Every row comes from one small tree of marks. Brackets hold a mark, then the marks that hang from it, in the order of their numbers. Every link used is in the known rows. Which tree was each row made from?
Known rows
{Q_862 {Q_577 Q_586}}: [-0.061  3.863 -2.001  4.808  0.561 -1.417 -3.308 -4.190 -2.666 -4.534
  0.594  2.335  0.796  0.273 -0.205 -1.155 -4.027  2.964 -0.002 -0.920
 -0.208  0.420  0.045  1.302]
{Q_524 {Q_250 {Q_595 Q_760 Q_894}}}: [ 0.243  1.637 -0.330 -0.588 -1.264 -0.176  2.603 -1.604 -1.750  2.595
 -2.782 -2.399  0.065 -1.433 -1.475  0.792  2.193  5.180  0.182  2.836
  1.636 -0.918 -1.402 -0.233]
{Q_524 Q_250}: [ 1.425  2.846 -1.132 -0.225  0.412  0.336 -3.384 -4.379 -0.378 -2.087
 -1.744  0.796 -0.761 -3.153  0.722 -3.191 -0.156  6.308  2.869  0.962
  3.298 -0.624  0.692 -0.300]
{Q_250 {Q_595 Q_577 Q_894}}: [ 1.295 -0.566 -0.210 -0.747 -1.167 -1.330  1.012 -1.726 -2.114  1.824
 -2.854 -0.749 -0.267  1.910 -0.329  1.218 -0.793 -0.952 -1.433 -0.810
 -0.226  2.251  1.049 -0.334]
{Q_250 {Q_595 Q_483 {Q_577 Q_586 Q_862} Q_760 Q_894}}: [-2.027 -1.079 -1.099  2.043 -2.854 -0.930  3.275  0.533 -3.073  0.045
 -2.246 -1.943  0.916  0.132 -1.345  1.321 -0.184 -1.019 -4.104  0.886
 -2.351  3.332  0.310  2.956]
{Q_904 {Q_760 {Q_595 Q_894} Q_709}}: [ 3.108  0.973  2.650  0.883  1.141  1.309 -1.976  0.341  2.489  0.284
  2.570  0.868 -1.302  1.038  0.438  0.351  1.227  0.331  0.146  2.483
 -0.883 -3.582  1.606 -1.906]
{Q_577 Q_862}: [-1.582  2.199  0.525  2.205  0.099 -0.448 -8.246 -2.908 -2.321 -0.311
 -0.521  3.861 -1.354 -4.200  0.776 -3.632 -2.214  3.180  2.890  2.645
  0.596  1.801 -0.645  1.375]
{Q_483 {Q_595 Q_760 Q_894}}: [-4.256  2.084  0.711  0.328  0.785 -0.553 -0.077 -1.025 -1.527  1.897
  0.655 -1.572  4.111 -0.483 -2.627 -1.588  2.006  3.122  0.666  3.893
 -0.465  2.981 -0.994 -0.158]
{Q_709 {Q_760 {Q_595 Q_483} Q_904}}: [-0.784  1.126 -0.224  4.902  1.999  0.331  2.098 -1.167  3.588 -2.585
 -0.852  1.277 -1.187  0.786 -0.512  2.721 -0.344  1.817 -1.196 -2.434
 -1.215 -0.394 -1.155 -0.427]
{Q_904 Q_760}: [ 1.917  2.592  0.017  3.872  2.232  1.367 -5.009 -4.713  2.525  1.268
  1.778  2.470 -0.722 -0.292 -0.685 -0.217 -2.501  4.306  1.420  0.521
  0.141  0.432  0.481 -0.791]
{Q_483 Q_595}: [-1.856  4.738 -0.586  2.679  1.817 -0.448 -4.942 -4.192 -0.207 -2.335
  0.482 -0.105  1.507 -0.349 -0.909 -2.750 -1.085  3.307  0.752  2.226
  0.826  3.857 -0.780 -0.530]
{Q_760 Q_904}: [-0.903  1.172 -0.468  0.048  1.859 -1.735 -4.839 -2.133 -0.163  2.036
 -0.312  4.062 -0.597 -1.704 -0.908 -1.290 -1.362  2.114  3.443 -2.809
  2.948  0.131 -1.656 -0.952]
{Q_904 {Q_760 {Q_595 {Q_577 Q_586}} Q_709}}: [ 4.405  0.922  0.129  2.479 -0.070  2.127 -3.017 -0.217  2.146 -2.909
  3.040  0.476 -1.462  1.849  1.237 -0.247 -1.876 -0.960 -1.161 -0.510
 -0.142 -2.640  0.938 -0.880]
{Q_904 {Q_760 {Q_595 Q_483 Q_577 Q_894} Q_709}}: [ 4.312 -1.505  0.723 -1.223  0.484  1.827  2.754  0.773  3.646 -0.970
  1.230 -1.705 -1.197  2.340  1.412  1.033  1.252 -3.326 -1.871  0.129
 -1.853 -2.761  3.984 -0.984]
{Q_524 {Q_250 {Q_595 Q_577 Q_760}}}: [ 2.868  0.785 -2.175 -1.221 -2.227  0.740  2.473 -2.231 -1.752  2.804
 -3.215 -3.586 -0.658 -0.670 -0.216  0.618 -0.254  3.359  0.097  0.678
  2.767 -0.552 -2.215  0.247]
{Q_250 {Q_595 Q_577}}: [ 2.781  1.045 -1.470  1.811 -0.727 -0.824 -1.601 -3.664 -1.755  1.002
 -2.993 -1.303 -1.637  1.714 -0.044  1.084 -2.772 -0.202 -0.971 -1.365
  0.924  2.275 -1.087 -0.147]
{Q_595 Q_483 {Q_577 Q_862} {Q_760 Q_709}}: [ 0.324 -2.753 -0.611 -2.374 -1.821  0.508 -0.239  1.681 -1.307  3.804
 -0.501 -2.245 -1.333 -3.774  1.006 -2.169 -0.683 -2.467  2.444  1.358
 -0.063  0.318 -0.643  3.234]
{Q_709 {Q_760 {Q_595 Q_483 Q_577 Q_894} Q_904}}: [-0.899 -3.001  0.133 -0.568  0.633  0.383  6.262  1.499  2.448 -1.530
 -1.053  0.880  0.402  2.028  0.531  3.330  0.687 -1.210 -1.865 -3.564
 -1.952  0.002  1.571 -0.540]
{Q_524 {Q_250 {Q_595 Q_483 Q_577 {Q_760 Q_709} Q_894}}}: [ 2.692 -1.617 -1.174 -4.598 -2.148  0.023  6.750  1.025 -0.541  2.427
 -2.799 -5.452 -0.991 -0.864  0.230  0.622  2.490  0.079 -0.313  1.446
  1.460 -1.248  0.780  0.790]
{Q_23 Q_894}: [-3.264  4.047 -0.602  1.111  2.388 -0.227 -5.794 -4.197 -0.962  1.322
 -0.996  0.692  1.883 -0.413 -0.279 -0.478  0.741  3.915  2.722  1.223
 -0.699 -2.204 -0.438  1.965]
{Q_760 {Q_595 Q_483 Q_577} Q_709}: [ 4.500 -0.553 -0.899 -0.256 -0.130  0.272  0.577 -0.579  1.047 -3.523
 -1.915 -3.328 -1.984  1.174  1.739 -0.926  0.520 -3.741 -1.090 -1.142
 -0.039 -2.953  1.420  0.213]
{Q_709 {Q_760 {Q_595 Q_483 Q_577}}}: [ 1.484 -0.165 -0.917  4.265  0.549  1.686  3.356 -2.213  2.385 -4.145
 -2.017 -1.705 -0.657  1.918  1.016  2.327 -1.152  0.902 -2.647 -1.655
 -2.652  0.517  1.212  0.577]

Write each row's tree
[ 0.766 -0.934 -0.702 -1.044 -1.076 -0.837 -1.872  3.328 -0.104 -4.376
  0.813  1.727 -2.405 -0.961  1.977 -1.711 -0.413 -4.970 -0.850 -2.436
  1.161 -1.922 -0.170  0.831] | {Q_760 {Q_595 Q_483 {Q_577 Q_586 Q_862}} Q_709 Q_904}
[-4.286  0.176  1.317 -3.902  1.147 -1.301 -0.337  3.240 -0.772  5.082
  2.913 -0.375  2.420 -1.732 -2.115 -1.510  2.443  0.131  3.398  2.651
  1.842  1.239 -2.834 -0.835] | {Q_483 {Q_595 {Q_760 Q_709 Q_904} Q_894}}
[ 4.026 -1.529  1.778 -1.903  0.025  1.859 -0.078  1.502  2.067  0.950
  2.231 -0.060 -1.013  1.823  1.544  0.557  0.546 -2.204 -0.104  0.635
 -0.744 -3.157  2.487 -1.774] | {Q_904 {Q_760 {Q_595 Q_577 Q_894} Q_709}}
[-1.817 -2.050 -0.389  1.717  0.396  0.038  5.369  1.760  1.884 -4.607
  0.178  1.678  1.325  1.925  0.014  2.806 -0.082 -0.695 -3.040 -4.236
 -2.088  0.535  1.853  0.060] | {Q_709 {Q_760 {Q_595 Q_483 {Q_577 Q_586} Q_894} Q_904}}
[-2.687  0.230 -1.284 -2.355 -0.444 -0.643 -1.347  2.612 -1.173  1.719
  3.589 -0.865  2.386 -0.743 -1.335 -1.975 -1.087 -1.296  2.054 -0.553
  2.725  2.252 -3.379  0.216] | {Q_483 {Q_595 {Q_577 Q_586} {Q_760 Q_709 Q_904}}}
[-2.295  1.982 -0.674 -0.588 -0.768  0.336 -4.942 -1.747 -1.855 -1.408
  0.746  0.527  0.530 -1.503  1.250 -3.508 -2.161  0.313  0.952  2.532
  0.506  5.007  0.056  0.710] | {Q_483 {Q_595 {Q_577 Q_862}}}
[-1.085 -1.482  2.073 -2.233  0.265 -0.729 -0.868  1.825 -2.049  5.796
  0.539 -0.618  1.422 -2.681 -1.618 -1.655  1.953  1.321  3.947  2.695
  0.656 -1.348 -1.080  0.562] | {Q_595 {Q_760 Q_709} Q_894}
[ 2.886 -1.773  1.541 -1.578 -0.533  1.919  0.722  1.974  2.602 -0.724
  1.763 -0.142 -2.105  0.301  2.402  0.150  0.764 -3.513 -1.431  1.934
 -2.202 -2.144  3.771 -0.013] | {Q_904 {Q_760 {Q_595 Q_483 {Q_577 Q_862} Q_894} Q_709}}
[-2.357 -3.158  0.802 -0.661 -0.416  0.399  4.223  2.828  1.255 -1.087
 -0.521  2.315 -0.566 -0.032  1.537  2.442  0.362 -1.716 -1.240 -1.674
 -2.291  0.756  1.409  0.289] | {Q_709 {Q_760 {Q_595 Q_483 {Q_577 Q_862} Q_894} Q_904}}
[ 3.175 -0.631  1.262  0.048 -0.306  1.633 -0.873  1.635  1.556 -2.304
  3.226  0.817 -0.193  2.071  1.066  0.203 -0.300 -1.835 -1.489  0.043
 -0.994 -2.526  2.742 -1.096] | {Q_904 {Q_760 {Q_595 {Q_577 Q_586} Q_894} Q_709}}
[-0.190  1.468 -1.684  3.594  0.788 -1.817  2.201 -2.397  0.054  3.915
 -2.819 -2.283 -0.965  0.580 -3.187  3.109  0.336  0.935 -1.533 -1.501
  0.646  0.665 -4.406  0.710] | {Q_250 {Q_595 Q_483 {Q_760 Q_904}}}
[-5.279  0.919  0.673 -1.804  1.189 -1.252  0.467  0.847 -1.078  3.843
  1.378  0.294  3.780 -0.801 -2.962 -0.810  2.064  1.850  1.600  1.638
  1.031  2.481 -2.541 -1.087] | {Q_483 {Q_595 {Q_760 Q_904} Q_894}}
[-4.540  1.103  0.082 -1.212 -1.360 -0.413 -3.488  0.335 -3.141 -4.423
  2.160  1.778  3.002 -1.022  0.614 -3.743 -1.231  0.132 -1.036  2.491
 -0.646  5.933  2.522  1.048] | {Q_483 {Q_595 {Q_577 Q_586 Q_862} Q_894}}
[ 1.839 -3.535  0.481 -5.558  0.139 -1.305  3.454  3.862  1.119 -0.565
 -0.891 -0.348 -1.236  1.082  1.106  0.124  2.746 -6.200 -0.253 -3.288
  0.891 -3.549  2.003 -1.181] | {Q_760 {Q_595 Q_483 Q_577 Q_894} Q_709 Q_904}
[-0.840  0.862  0.555  2.424 -0.360 -1.222  1.189 -1.593 -2.460  4.683
 -2.491 -1.690  0.792  0.568 -2.955  1.976  1.038  2.411 -0.881  2.053
 -0.691  0.801 -2.418  0.054] | {Q_250 {Q_595 Q_760 Q_894}}
[ 4.359  2.543  1.244  3.216  1.460  1.627 -4.264 -1.562  3.034 -0.223
  2.312  0.464 -2.520  0.752  0.733 -0.011 -0.456  1.251  0.590  1.964
 -0.011 -3.589 -0.365 -1.672] | {Q_904 {Q_760 Q_595 Q_709}}
[-5.228 -0.916 -0.727 -2.742 -0.446 -0.967  1.897  2.069 -2.063  1.049
  2.353  0.273  5.066  0.403 -2.279 -0.985  0.563 -0.267 -0.280 -0.959
  0.954  3.389 -0.853 -0.026] | {Q_483 {Q_595 {Q_577 Q_586} {Q_760 Q_904} Q_894}}
[-4.483 -2.594  1.613 -7.447 -1.339 -0.472 -0.196  5.895 -2.616  6.129
  3.015  0.241  1.577 -2.744  0.224 -2.240  1.053 -3.258  3.676  2.721
  1.509  2.458 -2.014  0.175] | {Q_483 {Q_595 {Q_577 Q_862} {Q_760 Q_709 Q_904} Q_894}}
[-0.992  1.207  0.526  3.910  1.734  0.416 -0.698 -0.800  1.961 -0.435
  0.079  2.965 -1.029  0.295 -0.246  2.211 -1.027  2.832  0.708 -1.563
 -0.103 -0.866 -2.627 -1.277] | {Q_709 {Q_760 Q_595 Q_904}}
[-1.900 -0.555  0.778  2.332  1.896 -0.175  4.279  0.501  2.811 -1.982
 -0.555  1.724  0.220  0.910 -0.620  2.976  1.328  1.250 -1.392 -1.900
 -2.043 -0.515  0.494 -0.786] | {Q_709 {Q_760 {Q_595 Q_483 Q_894} Q_904}}
[ 1.916  0.001 -1.565  1.841 -1.575 -0.295  1.071 -2.286 -2.373  4.865
 -2.847 -3.191 -0.266  1.190 -1.743  2.035 -1.535  0.340 -0.756 -0.533
  0.427  1.120 -3.530  0.601] | {Q_250 {Q_595 Q_577 Q_760}}
[ 0.529  0.597 -1.490  6.318  0.135  1.405  2.730 -2.428  1.800 -7.240
 -0.729 -0.859  0.310  1.901  0.578  1.826 -2.131  1.363 -3.968 -2.178
 -2.964  1.029  1.540  1.252] | {Q_709 {Q_760 {Q_595 Q_483 {Q_577 Q_586}}}}
[-1.329 -1.311  0.665  0.833 -0.540  1.078 -0.507  1.889  0.477  0.335
  0.442  3.554 -1.616 -0.647  1.682  1.779 -2.099  0.008  0.879 -1.619
 -0.373  0.320 -1.977 -0.177] | {Q_709 {Q_760 {Q_595 {Q_577 Q_862}} Q_904}}
[ 2.624 -2.247  1.672 -3.708 -0.800 -0.134  0.086  2.240 -1.209 -0.852
 -0.836 -0.855 -0.549  0.897  1.833 -1.301  1.724 -3.662  0.439  0.201
  0.062 -3.230  2.096 -1.212] | {Q_760 {Q_595 Q_577 Q_894} Q_709}
[ 0.817 -2.733 -0.168 -3.165 -0.230 -1.525  2.701  3.709  0.486 -4.086
  0.271  0.675 -0.101  1.413  0.675 -0.536  1.843 -5.424 -1.884 -3.924
  0.639 -2.806  2.239 -0.442] | {Q_760 {Q_595 Q_483 {Q_577 Q_586} Q_894} Q_709 Q_904}
[ 0.194 -3.736  1.262 -5.806 -1.057 -1.024  1.324  5.334 -0.074 -0.311
 -0.190  1.206 -2.049 -0.988  2.352 -0.909  2.378 -6.601  0.237 -1.142
  0.525 -2.637  1.602 -0.242] | {Q_760 {Q_595 Q_483 {Q_577 Q_862} Q_894} Q_709 Q_904}
